Each row was made from one walk, in order. Every step used is in the known rows, and no mark comes twice. Write each row's walk.
Known rows
M-Z-V-R-K: [ 1.86 -1.80 -1.02 -0.18 -3.81 -0.54  1.27 -0.78  2.90  0.23 -6.07  2.20
 -2.09  0.91  1.29 -3.45 -0.60  2.40 -3.31 -2.30  0.08 -0.06  4.41  3.59]
U-V-Y-P-Z: [-1.60  0.39 -0.63 -1.52 -3.21  4.76 -3.22  1.91  1.56  0.74 -3.64  3.32
  1.08  0.28  0.17  1.22 -0.74 -1.27 -1.98 -2.21  1.27 -3.63  5.56  3.03]
Z-P-Y: [-2.58  2.17 -2.31  0.91 -1.28  2.94  1.19  3.42  3.44  0.24 -3.95  2.62
  1.60  2.89  0.68 -0.53 -3.59  1.38 -5.02 -0.32  0.10 -1.54  2.45 -3.52]
U-V-R-K: [ 2.70 -1.83 -2.10 -2.94 -1.74  1.99  1.20 -2.21  2.37 -1.77 -3.76  2.21
 -3.75  2.57  1.80 -2.63  0.38  3.52  0.22 -3.74 -0.98 -2.46  5.51  5.71]
V-Y-P: [-0.99  1.34 -2.44 -0.31 -2.49  5.18 -2.00  2.74  1.04  2.12 -4.01  5.66
  0.74  0.87  1.59  1.37 -2.77 -1.08 -1.50 -1.38  1.94 -4.03  4.89  1.73]
P-Z-M: [ 0.35  2.30 -3.04  2.21 -1.00  1.29 -1.01  0.62  5.47 -0.74 -2.67  2.34
  1.12  4.89  0.77  1.81 -0.40  0.06 -6.86  3.16 -0.40 -0.70  2.64 -2.42]
Y-V-R-K-U: [ 3.34 -1.78 -3.44 -4.27 -3.05  1.63  1.82 -2.23  3.17 -1.58 -3.61  3.32
 -4.51 -0.81  0.27 -1.14  0.57  3.62  0.59 -5.06 -1.28 -3.84  6.63  6.14]
V-Z-P: [-0.51  1.81 -1.04  1.13 -3.72  4.56 -0.21  0.92  2.36  1.19 -4.38  4.02
 -0.10  3.15  1.74 -0.85 -0.84  1.57 -4.45  2.41  0.20 -1.89  4.10 -2.72]
P-Y-V: [-2.24  1.56 -2.24 -2.01 -0.92  0.29  2.62  1.26  3.39  0.08 -3.40  2.28
  0.47  0.65 -0.38 -0.10 -3.98  1.72 -2.21 -2.46  1.39 -1.80  5.85 -1.20]
Z-V-R-K: [ 2.91 -1.33 -2.08 -0.89 -3.26  0.79  1.63 -0.09  2.68 -0.34 -4.45  3.02
 -2.30  1.64  0.76 -2.47 -1.38  3.14 -1.98 -2.86  0.48 -1.80  5.00  4.21]
U-V-Z-M: [ 0.76  0.87 -1.21  2.52 -1.78  2.81  0.59 -1.71  2.79 -1.58 -3.31  3.52
 -1.95  4.81  1.43 -0.58  0.94  1.50 -5.08  1.38  0.39 -1.71  4.24 -0.71]
Y-P-Z-V-R-K: [ 1.38 -1.68 -0.35 -2.48 -4.31  2.20 -1.76  1.02  2.81  0.60 -4.28  2.94
  1.56 -0.85 -0.12 -0.04  0.28  1.08 -2.41 -1.34  0.30 -2.80  5.26  4.47]
U-V-Y-P: [-0.71  0.52 -1.58 -0.58 -2.67  5.04 -1.50  1.66  0.42  0.59 -4.25  5.01
 -0.41  1.18  1.48  0.00 -1.87 -0.41 -0.34 -3.82  2.26 -4.39  5.59  3.61]
Z-V-Y-P: [-0.45  0.65 -1.60  1.30 -4.32  3.73 -0.95  4.00  0.65  2.27 -5.07  5.73
  0.94  0.36  0.30  0.00 -3.62 -0.86 -2.61 -2.93  3.74 -3.88  5.40  2.21]
Y-P-Z-M: [-0.72  2.07 -1.95  1.33 -1.54  2.80 -2.40  1.63  4.48 -0.08 -2.84  3.98
  3.09  3.65  1.08  3.07  0.43 -0.73 -5.65  2.90  0.43 -2.50  2.80 -1.65]
R-K-U-V-Z-P: [ 2.23 -0.44 -1.79  0.19 -5.65  4.90 -0.07 -2.86  1.98 -0.43 -4.77  4.20
 -3.99  1.81  1.38 -2.08  2.40  2.76 -2.19 -2.12 -1.94 -4.04  4.71  2.75]
E-Y-V: [-1.08  0.74 -1.99 -2.34 -2.18  0.52  1.03 -0.08  1.56  0.53 -5.17  3.70
  0.72  2.29  0.01 -0.38 -2.82  2.56  0.11 -1.36  2.38 -1.58  6.37 -0.02]
R-V-Z-P-Y: [-1.51  0.71  0.37  0.12 -3.85  4.86 -0.24  2.04  1.16  0.93 -5.24  2.20
  2.54  0.76  0.52 -1.85 -1.24  2.80 -5.00 -0.20 -1.44 -1.22  5.09 -3.00]
V-R-K: [ 2.68 -0.61 -3.00 -2.76 -1.27  2.23  0.72 -1.42  3.06 -0.72 -3.70  2.69
 -2.26  1.85  2.01 -1.23 -0.78  2.95 -0.65 -1.22 -1.12 -2.12  4.80  4.02]
M-Z-V: [ 1.41 -0.13 -1.40  3.38 -3.72 -1.52  1.83  0.74  3.04  0.89 -6.07  3.96
 -0.73  3.01  1.82 -2.60 -2.39  1.15 -4.82 -1.77  1.91  1.00  4.90 -0.76]
Z-P-Y-V-R: [-4.33  0.90 -0.47 -3.19 -0.83  2.28  2.24  3.76  2.88 -1.28 -3.81  0.82
  1.16 -0.66 -1.11 -1.43 -3.22  2.65 -3.41 -2.70  0.19 -2.26  4.40 -0.81]
R-K-U: [ 4.65 -0.09 -5.36 -0.41 -3.42  1.68  0.53 -2.50  3.79  0.04 -3.80  5.04
 -3.98  2.41  2.04 -0.32  0.18  2.24 -1.17 -2.54 -1.69 -3.13  4.40  3.58]
M-Z-P-Y-V-R: [-5.54  0.28  0.58 -1.92 -1.16  0.97  2.21  3.26  3.16 -0.44 -5.35 -0.07
  1.22 -1.35 -0.53 -2.18 -2.46  2.14 -4.39 -2.19 -0.18 -0.66  4.31 -1.62]
E-Y-P: [-1.00  0.08 -1.72 -1.17 -1.55  3.06 -0.92  1.26  0.63  1.43 -5.01  6.30
  2.71  3.18  1.40  1.37 -1.79  1.25  0.09  0.57  2.07 -2.45  4.87  0.20]
M-Z: [ 1.05  0.57 -2.40  1.87 -1.85  0.14  0.56 -0.61  3.37  0.78 -5.23  3.55
 -1.09  3.67  2.88 -1.27 -1.73  1.09 -3.49  0.03  0.34  0.49  4.21 -1.21]
U-V-Z: [ 1.45 -0.24 -0.74 -0.02 -2.63  2.57  0.79 -2.11  1.60 -0.30 -3.93  3.85
 -2.55  3.27  1.81 -1.58 -0.31  2.22 -2.20 -0.77  0.58 -1.13  6.42  0.83]
V-R: [ 1.93 -0.80 -2.09 -1.34 -0.17  1.45  1.25  0.62  2.95 -1.07 -3.39  3.18
 -1.62  2.78  1.93 -0.81 -2.04  2.29 -2.03 -1.06  0.04 -1.02  5.09  1.95]
E-Y-P-Z: [-1.74  0.27 -0.66 -1.97 -2.17  3.14 -2.89  1.05  2.04  1.67 -4.58  4.32
  4.37  2.23  0.43  2.73 -0.76  0.34 -1.58  2.22  1.08 -1.75  4.62 -0.59]
K-R-V-Y-P-Z: [ 3.83 -1.67 -0.15 -3.54 -4.12  5.02 -2.91  3.21 -0.06  0.34 -4.48  3.12
  2.94 -0.35  1.38  0.43 -0.93  0.98 -0.26 -3.62 -0.63 -4.06  7.41  3.64]

Which walk is each row?
[ 1.23 -0.72 -2.42 -2.70 -4.81  5.62 -3.80 -0.83  1.87  0.68 -3.81  4.12
 -1.61 -1.22 -0.01  1.48  1.57 -0.64 -0.69 -4.46 -1.19 -5.71  5.33  6.89] => R-K-U-V-Y-P-Z
[ 3.60 -3.16 -2.22 -1.23 -0.58  1.35  2.20 -1.20  2.42 -3.54 -3.08  3.61
 -5.07  2.74  1.23 -1.84 -0.04  3.14 -0.97 -5.52 -0.96 -2.15  5.85  5.77] => K-U-V-R
[ 3.68 -0.45 -0.54 -0.09 -4.20  3.15 -0.29 -1.48  0.77  0.84 -4.94  4.20
 -0.44  2.20  2.11 -1.86 -0.31  2.95 -2.27 -0.61 -0.58 -0.63  7.63  0.06] => R-V-Z
[ 5.91 -1.42 -0.68  0.60 -2.70  3.00  1.05 -0.34  1.37 -2.34 -3.98  2.96
 -0.28  4.30  2.44 -1.57  0.77  3.93 -3.60  0.06 -1.14 -2.09  5.87 -0.21] => K-R-V-Z-M
[ 4.23 -2.06 -4.10 -2.42 -1.95  2.18  0.96 -2.10  3.20 -1.34 -3.51  3.94
 -4.59  1.16  1.42 -0.93  0.60  3.18 -0.75 -3.15 -2.46 -3.27  4.58  5.71] => V-R-K-U
[ 4.30 -1.65 -2.64 -1.01 -4.52  3.57  0.38 -4.73  1.92 -0.56 -4.07  4.52
 -5.13  1.73  1.45 -1.43  2.15  2.82 -0.67 -2.69 -1.66 -3.20  5.98  4.65] => R-K-U-V-Z
[ 0.06 -1.86 -3.15 -5.37 -1.35  1.60  2.36 -0.92  3.04 -1.62 -3.15  1.71
 -2.77 -2.40 -1.11 -0.31 -1.22  3.26 -0.69 -5.15 -1.79 -3.79  5.66  4.90] => P-Y-V-R-K-U
[-0.30  1.28 -1.21  0.81 -3.86  5.58 -4.86  3.11  1.83  0.78 -4.23  3.14
  3.81  0.66  0.01  1.95  0.81 -1.21 -4.82 -0.28 -0.07 -3.65  4.52  1.29] => R-V-Y-P-Z-M
[-2.53 -0.27 -1.09 -3.94  0.63  0.64  2.81  1.54  3.04 -1.39 -3.08  0.99
  0.06 -0.74 -0.77 -0.47 -3.77  2.51 -1.92 -3.11  0.76 -1.78  5.69  0.92] => P-Y-V-R
[-3.45  2.34 -1.38 -0.28 -1.03  2.31  1.43  0.47  3.46 -0.32 -2.79  1.79
  0.95  0.68 -1.33  1.15 -1.68  1.19 -5.93  1.71  0.98 -1.98  4.18 -3.65] => P-Y-V-Z-M
[-3.65  1.55  0.35 -1.54 -4.40  4.01  0.11  1.08  0.64  1.66 -5.93  3.48
  2.11  1.22 -0.71 -0.58 -1.19  2.61 -1.73  1.84  1.78 -2.19  5.83 -2.59] => E-Y-V-Z-P
[-1.46 -1.08 -0.85 -4.39 -0.81  1.14  1.64  0.48  1.04 -0.90 -4.69  2.76
  0.30  1.06 -0.51 -0.51 -2.24  3.33  0.48 -1.50  1.45 -1.65  6.64  2.48] => E-Y-V-R
[ 0.39 -0.41 -1.47 -3.26 -1.19  0.39  2.35  0.64  2.79 -1.40 -3.67  2.80
 -1.88  0.65  0.82 -1.27 -2.04  2.81 -0.88 -3.14  1.03 -1.79  6.67  2.36] => Y-V-R
[-1.43  1.45 -1.71 -1.10 -2.84  5.17 -3.67  2.90  2.24  2.31 -3.56  3.87
  2.38 -0.13  0.56  2.77 -1.87 -2.05 -2.90  0.07  1.00 -3.45  4.77  1.23] => V-Y-P-Z
[-1.92 -0.53 -2.40 -4.27 -2.61  3.13  1.78  1.02  3.30 -1.52 -4.17  1.31
 -1.54 -2.40 -1.56 -0.99 -0.76  3.31 -2.12 -4.75 -2.11 -4.43  4.11  3.09] => Z-P-Y-V-R-K-U
[ 0.45  1.78 -2.29  2.80 -1.46  3.35  0.02 -0.77  3.60 -0.24 -3.17  3.96
 -0.75  4.49  1.48  0.92 -0.02  0.74 -5.95  3.89  0.38 -1.45  3.34 -2.64] => V-Z-M
[ 3.36 -0.59 -3.19  1.22 -3.83  3.64  0.14 -4.37  3.08 -1.91 -3.43  4.13
 -4.73  3.31  0.91 -0.33  3.50  2.37 -3.76 -0.67 -1.83 -3.67  3.77  3.09] => R-K-U-V-Z-M
[-1.37  0.17 -0.76  2.50 -4.63  2.88 -1.07  3.58  0.92  2.67 -6.53  5.05
  1.17 -0.12  0.89 -0.87 -2.59 -1.42 -3.76 -2.40  3.09 -2.21  4.98  1.28] => M-Z-V-Y-P
[-3.62  0.77 -1.20 -4.67 -2.02  2.79  1.71  1.89  3.04 -0.54 -4.19  0.40
  0.41 -1.50 -1.07 -1.51 -1.80  3.26 -1.96 -2.85 -0.92 -3.44  4.22  1.28] => Z-P-Y-V-R-K
[ 2.49 -1.34 -1.37 -2.10 -3.65  0.59 -0.43  0.10  3.99 -0.03 -4.18  1.41
 -0.58  0.55 -0.34 -1.21 -0.51  2.15 -3.67 -1.23 -0.46 -1.27  4.89  3.55] => P-Z-V-R-K
[-0.43  0.73  0.12  1.35 -3.90  3.97  0.28 -0.10  1.63 -0.20 -4.69  3.36
 -1.27  3.68  1.74 -2.28  0.02  2.14 -3.44 -0.26  0.30 -1.82  5.20 -0.95] => U-V-Z-P
[ 2.86 -0.37 -0.75 -1.23 -3.36  5.44 -3.24  3.52  1.15 -1.07 -3.77  2.75
  3.32  1.56  0.82  1.42  0.32  0.21 -3.44 -1.61 -0.64 -4.47  5.29  2.08] => K-R-V-Y-P-Z-M
[-4.32  2.76 -1.60 -1.15 -2.24  1.67  2.02  3.45  3.31  0.19 -4.17  1.93
  1.52  0.66 -0.47 -0.71 -3.65  1.83 -3.88 -2.15  1.06 -2.35  4.26 -3.33] => Z-P-Y-V
[-3.48  1.86 -0.62  0.41 -2.17  4.70  0.33  2.09  2.74  1.16 -4.15  2.53
  1.38  1.45  0.09 -0.11 -2.37  1.21 -5.69  2.15 -0.14 -1.51  3.20 -4.23] => V-Z-P-Y
[-0.93 -0.57 -0.04 -0.36 -3.82  1.65 -1.97  2.68  1.56  1.88 -5.56  4.68
  4.85  1.91 -0.89  1.39 -1.65  0.18 -2.91  0.83  2.54 -1.47  5.04 -0.18] => E-Y-P-Z-V
[-0.26  0.51 -1.39  2.96 -4.65  1.11  0.30  2.53  1.79  2.27 -6.28  3.32
 -0.79  1.07  0.55 -2.11 -3.63 -0.56 -4.87 -2.23  2.47 -0.50  4.56  0.73] => M-Z-V-Y
[-1.93  2.36 -0.15 -0.37 -4.70  3.46  0.47  0.78  2.50  1.03 -4.71  3.48
 -0.04  0.89  0.70 -1.34 -0.93  2.00 -3.09  0.30  1.27 -2.49  6.02 -2.52] => Y-V-Z-P
[ 2.64  0.57 -1.31  2.48 -3.38  3.20 -0.69 -0.76  1.87 -0.35 -4.52  3.66
  0.20  3.40  1.69 -0.99  0.89  2.28 -5.17  1.42 -0.78 -1.16  5.19 -1.08] => R-V-Z-M
[ 0.51  0.24 -0.66 -1.79 -4.59  5.25 -4.46  2.89  0.68  2.15 -4.71  3.68
  3.18 -1.01  0.85  1.10 -0.56 -0.41 -2.10 -2.33 -0.18 -3.04  6.72  2.46] => R-V-Y-P-Z
[ 1.87 -1.14  1.05 -1.63 -3.41  4.37  1.35  2.50  0.31 -0.80 -4.77  1.70
  1.99  1.23  1.03 -2.58 -1.52  4.30 -3.20 -1.48 -1.94 -2.29  5.56 -1.98] => K-R-V-Z-P-Y
[ 0.14  1.25 -0.88 -1.54 -3.41  1.77  1.01 -1.18  2.33  0.98 -4.05  3.78
 -1.06  0.85  1.06 -0.52 -1.56  2.02 -1.89 -0.18  1.67 -1.93  7.55 -0.62] => Y-V-Z
[-5.40  2.22 -0.66 -0.15 -2.65  0.67  1.89  2.70  3.41  0.78 -5.72  1.31
  1.97  0.24  0.07 -1.63 -2.71  1.42 -4.82 -1.55  0.74 -0.47  3.74 -3.82] => M-Z-P-Y-V
[-2.43  2.49 -2.25  0.88 -2.06  5.44 -4.09  3.52  3.34  0.86 -3.04  3.41
  3.04  1.33 -0.12  3.64 -0.74 -2.80 -5.65  2.21  0.82 -3.92  2.58 -0.24] => V-Y-P-Z-M
[ 1.46  0.61 -0.20  0.89 -5.41  4.38 -0.99  0.93  0.93  1.06 -5.75  3.83
  0.82  2.07  1.94 -2.73  0.05  2.97 -3.77 -0.28 -0.85 -1.20  6.14 -1.55] => R-V-Z-P
[-0.11  0.99 -1.70  1.18 -3.98  2.35 -1.32  3.49  2.83  1.94 -4.32  2.63
  0.48  0.67 -0.89 -0.01 -3.33 -1.11 -5.28 -1.13  1.80 -1.58  4.93  0.90] => P-Z-V-Y
[ 0.60  0.30 -0.34  0.67 -4.13  1.01 -1.16  2.42  3.22  1.34 -4.40  4.78
  2.81  1.49  0.26  0.74 -1.37 -0.03 -4.17 -0.42  2.15 -1.63  5.45  0.07] => Y-P-Z-V
[ 1.06 -0.91 -2.56 -0.05 -3.06  5.28 -1.15  0.86  0.42 -0.18 -4.07  5.81
 -2.47  0.60  0.92  0.37 -0.68 -0.33 -0.28 -5.72  1.00 -5.33  5.82  5.39] => K-U-V-Y-P
[-1.62 -0.36 -2.17 -5.79 -0.85  1.38  2.27 -0.32  3.19 -0.62 -3.36  0.65
 -0.88 -1.76 -0.78 -0.95 -2.19  3.04 -0.71 -3.51 -0.46 -2.89  5.42  3.05] => P-Y-V-R-K
